Each row was made from one small tree. The marks that hang from a mark follow it in brackets, in the order of their numbers. Every link used is in the known rows. Write each row's tree.
Known rows
q866[q186 q272[q300 q349] q724]: [0.25 0.76 -0.75 -1.68 1.56 -0.58 -0.78 0.59 1.22 -0.98 2.89 1.13 -1.37 2.01 -0.07 -0.30 1.25 -2.82 -2.29 -2.89 -0.76]
q475[q349]: [2.11 -0.76 1.71 1.95 -0.41 1.50 -0.62 -0.89 1.78 -1.35 -2.89 -0.55 0.56 0.52 -0.89 2.19 -1.51 2.11 1.39 -0.47 0.75]
q186[q866[q272[q300] q475]]: [1.22 -0.04 -0.45 1.09 -0.29 1.87 -1.25 0.08 -1.13 -1.13 2.23 0.59 -1.00 3.14 0.33 0.86 -1.66 -0.07 -0.93 -2.86 -0.28]
q866[q475 q724]: [1.56 -0.72 -0.33 0.87 -1.01 0.93 -1.09 -1.82 0.75 -1.50 1.27 -0.72 -0.64 0.91 -0.18 0.13 -2.45 -0.55 0.34 -1.69 0.43]
q186[q349 q866[q272 q475 q724]]: [0.44 0.30 -0.61 -0.59 -0.76 0.90 -1.11 -0.28 -1.12 -0.96 1.25 0.87 -1.37 3.38 2.07 -0.64 -0.86 -1.50 0.15 -1.97 -0.10]
q866[q186 q272[q349] q475]: [1.45 0.83 0.19 -1.64 1.69 0.32 -1.88 -0.29 -0.42 -0.47 0.89 0.50 -2.25 2.34 -0.19 0.22 1.81 -1.27 -1.05 -2.12 -0.43]
q724[q349 q866[q186 q475]]: [1.05 0.74 2.49 1.61 0.68 1.13 0.23 0.28 2.57 -1.24 -0.09 -5.11 -2.03 0.26 -1.03 0.99 -1.19 -1.26 -0.61 -2.11 -0.45]
q272[q349]: [2.42 -1.62 0.94 0.34 -0.56 1.54 -1.26 -1.02 0.85 -0.57 -0.66 -0.81 -0.24 0.75 -0.57 2.01 -0.18 1.49 -0.80 -0.77 0.83]
q272[q300[q999] q866[q186 q724]]: [-0.11 -1.19 -0.72 -1.41 -1.10 -0.16 -0.42 0.67 0.07 -1.66 3.42 0.19 -1.25 0.66 0.40 0.50 0.41 -0.66 -2.91 -3.49 -0.33]
q300[q272[q349 q866] q999]: [2.37 -3.59 -0.21 -1.73 -0.56 0.99 -2.78 -0.67 0.19 0.27 -0.54 0.93 -0.03 -0.62 0.83 1.34 2.08 1.90 -2.17 -1.86 1.19]
q866[q186 q724]: [1.06 0.76 0.59 -1.38 0.04 0.72 0.01 -0.74 0.67 -2.02 2.30 -1.75 -0.27 1.01 -0.22 0.56 1.01 -1.34 0.38 -1.82 -0.06]
q272[q300[q999] q349 q866[q475]]: [0.77 -3.80 -0.88 0.55 -1.79 0.13 -2.25 0.13 -0.07 -0.24 0.76 1.81 -2.29 0.42 0.32 1.07 -1.89 1.28 -5.07 -3.13 0.41]
q300[q272[q349 q866[q724]] q999]: [1.60 -3.43 -0.90 -2.19 -0.61 0.26 -2.44 -0.98 0.85 -0.09 -0.01 1.59 -0.04 -0.84 1.17 0.19 1.40 0.45 -2.36 -1.98 1.03]
q724[q349 q866]: [1.91 0.10 2.56 2.67 0.09 1.98 0.65 -0.25 3.16 -1.05 -1.18 -5.34 -0.12 0.15 -1.52 2.09 -2.01 0.19 1.21 -0.99 0.20]
q272[q300 q866[q186 q724[q349]]]: [-0.39 -0.57 0.19 1.18 -0.23 0.50 1.48 1.65 0.38 -1.95 3.87 0.58 -1.43 0.90 0.13 0.85 -2.39 -2.22 -1.58 -3.07 -0.72]
q724[q349 q866[q186]]: [1.31 1.11 2.88 1.08 0.92 1.50 0.89 0.53 2.81 -1.39 -0.31 -5.71 -0.93 0.15 -1.27 1.72 -0.04 -0.83 0.06 -1.65 -0.35]
q300[q272[q866[q724]] q999]: [1.99 -2.44 -0.80 -1.75 -0.79 0.86 -2.00 -1.29 0.37 -0.64 0.89 0.36 0.62 -0.40 0.95 0.54 1.26 0.74 -0.17 -2.19 0.96]
q272[q300[q999] q866]: [1.40 -2.43 -0.30 0.50 -1.80 1.18 -1.06 0.03 -0.28 -0.90 1.73 -0.18 -0.45 0.78 -0.27 2.15 -0.84 2.05 -1.76 -2.73 0.40]
q186[q349 q866[q272[q300]]]: [1.12 -0.20 0.12 0.27 -0.60 1.80 -0.88 0.95 -1.13 -0.63 1.85 -0.19 -0.42 3.59 1.38 1.46 0.12 0.36 -0.58 -2.33 -0.05]
q724[q866[q186 q272]]: [1.63 2.94 1.72 -1.41 1.61 1.10 -0.34 -0.83 2.08 -0.68 -0.01 -4.67 -0.55 1.48 -1.55 1.24 2.81 -0.69 0.66 -1.72 -0.74]
q300[q272[q349] q999]: [3.11 -3.42 0.06 -1.66 0.05 1.06 -3.47 -1.02 1.09 0.17 -0.67 -0.66 0.47 -0.28 0.55 1.27 2.53 1.97 -1.67 -1.83 1.50]

Write each row's tree
[1.92 -0.82 -1.09 0.43 0.25 0.60 -2.79 -0.46 -0.06 -0.49 1.83 -0.18 -1.06 2.58 -0.43 0.64 -0.32 0.62 -0.46 -3.06 0.13] => q866[q272[q300[q999]] q475]
[0.27 0.55 -0.24 0.53 0.00 0.74 -0.68 -0.63 0.30 -1.68 -1.14 2.29 -0.93 2.46 0.89 -0.60 -2.18 -1.25 0.88 -1.66 -0.13] => q186[q866[q272 q475[q349] q724]]
[1.73 -2.41 -0.38 -0.84 -0.28 0.92 -1.25 -1.18 0.89 -0.17 0.53 1.91 0.13 -0.65 0.70 0.65 -0.08 -0.23 -1.68 -1.55 0.66] => q300[q272[q349 q866[q724]]]
[1.89 -3.34 -0.10 0.24 -1.00 0.55 -2.41 -0.02 1.28 -0.45 0.48 -0.64 -0.56 0.63 -0.31 1.71 -0.07 1.83 -3.68 -2.52 0.84] => q272[q300[q999] q349]
[1.58 0.02 0.40 -0.70 0.25 1.94 -0.81 -0.25 -0.88 -0.76 0.06 0.76 -0.36 2.78 0.41 1.27 0.68 0.25 0.03 -1.23 0.17] => q186[q866[q272[q349]]]
[1.17 -1.45 -0.50 -0.85 -0.29 1.10 -1.81 0.70 -0.49 -0.64 0.92 0.91 -0.77 2.74 0.75 1.05 0.79 0.55 -2.19 -2.63 0.19] => q186[q866[q272[q300[q999] q349]]]
[2.16 -0.31 -0.22 -0.03 0.83 0.84 -2.18 -1.13 0.05 -0.13 -0.26 0.91 -1.43 2.16 -0.45 0.62 -0.25 -0.11 0.13 -1.41 0.21] => q866[q272[q349] q475]
[1.54 1.52 0.18 -0.75 1.61 0.94 -0.75 0.53 0.00 -1.00 3.21 -0.91 -0.52 2.68 -0.80 1.44 1.88 -0.79 -0.06 -2.84 -0.67] => q866[q186 q272[q300]]
[0.95 0.26 -0.49 1.89 1.17 0.65 0.21 0.62 1.38 -1.43 2.66 0.17 -0.12 2.46 -0.27 0.38 -2.62 -2.52 1.72 -2.21 -0.30] => q866[q272[q300] q724[q349]]
[1.54 0.92 -0.99 -0.16 0.54 0.56 -1.29 -1.75 0.25 -1.09 1.41 0.37 -0.71 2.43 -0.24 -0.48 -1.25 -1.64 1.95 -1.69 -0.04] => q866[q272 q475 q724]
[1.15 1.08 0.33 -0.95 1.12 0.58 -1.10 1.11 -0.14 -0.55 2.76 -1.07 -0.99 3.21 0.25 1.31 2.37 -0.72 -0.66 -2.76 -0.57] => q866[q186[q349] q272[q300]]
[0.55 -1.88 -0.61 0.16 -1.47 0.32 -0.78 -1.18 0.19 -0.79 0.25 2.34 -1.92 0.23 0.36 0.07 -2.70 -0.66 -2.37 -1.55 0.19] => q272[q349 q866[q475 q724]]
[0.83 0.72 0.18 0.49 0.42 1.73 0.77 0.42 -0.32 -1.94 1.36 0.23 -0.09 2.99 0.90 0.26 -1.51 -2.12 2.59 -1.44 -0.13] => q186[q866[q272 q724[q349]]]
[0.77 -0.78 0.79 1.36 -0.92 2.08 1.00 0.36 -0.01 -2.33 1.28 -0.80 -0.04 1.61 0.92 0.77 -2.71 -1.07 1.13 -1.46 0.31] => q186[q866[q724[q349]]]
[0.52 -0.17 1.13 0.60 -0.44 0.73 -0.24 -0.15 -0.06 -1.42 -0.87 1.23 -1.87 0.69 -0.17 1.23 -1.16 0.59 -0.98 -1.80 -0.25] => q272[q866[q186 q475[q349]]]
[1.09 -3.42 -0.41 0.12 -1.67 0.43 -1.61 0.36 0.29 -0.33 0.71 1.21 -1.25 0.33 0.06 1.81 -0.68 1.76 -4.14 -2.60 0.48] => q272[q300[q999] q349 q866]
[0.81 1.85 1.79 1.25 2.01 0.88 0.63 1.47 2.90 -0.89 1.23 -4.11 -1.21 1.53 -1.41 1.26 0.00 -2.00 -0.40 -2.67 -1.06] => q724[q349 q866[q186 q272[q300]]]
[0.47 1.59 -0.43 -2.02 0.99 -0.38 -1.30 -0.19 -0.29 -0.92 2.23 -0.09 -2.06 2.95 1.08 -1.02 1.34 -2.82 0.31 -2.36 -0.59] => q866[q186[q349] q272 q475 q724]
[1.43 1.43 0.40 -1.43 1.07 0.58 -1.76 0.05 -0.95 -0.52 1.62 -0.76 -2.02 3.33 0.56 0.37 2.12 -0.86 0.45 -2.18 -0.42] => q866[q186[q349] q272 q475]
[1.42 0.24 0.02 0.61 -0.05 2.21 -0.53 0.24 -0.86 -1.21 2.20 0.00 0.03 3.13 0.16 1.64 -0.40 0.32 0.09 -2.40 -0.14] => q186[q866[q272[q300]]]
[0.21 0.12 0.85 0.02 -0.09 0.87 1.61 0.72 -0.14 -2.08 2.22 -0.01 -1.08 0.79 0.27 0.82 -1.12 -2.00 0.75 -1.75 -0.40] => q272[q866[q186 q724[q349]]]
[0.78 -1.41 0.05 -0.95 -0.94 0.61 -0.71 0.82 -0.74 -1.25 2.78 -0.45 -1.14 0.86 -0.07 1.82 1.07 1.00 -2.82 -3.34 -0.14] => q272[q300[q999] q866[q186]]
[1.89 0.57 0.42 0.03 0.39 0.81 -1.58 -0.70 2.79 -0.18 -0.06 -4.22 -0.15 1.23 -1.51 1.31 1.00 0.69 -0.79 -2.45 -0.16] => q724[q866[q272[q300[q999]]]]
[1.69 -1.30 0.43 -0.94 -0.15 1.24 -1.66 -0.17 -0.91 -0.10 1.72 0.19 -1.21 0.53 1.34 0.97 1.46 0.35 -1.47 -2.52 0.23] => q300[q272[q866[q186[q349] q475]]]
[0.52 0.29 -0.31 1.09 0.35 1.37 0.07 0.22 -0.67 -1.81 1.59 0.84 -1.27 3.04 1.07 -0.48 -2.73 -2.52 1.60 -1.98 -0.22] => q186[q866[q272 q475 q724[q349]]]
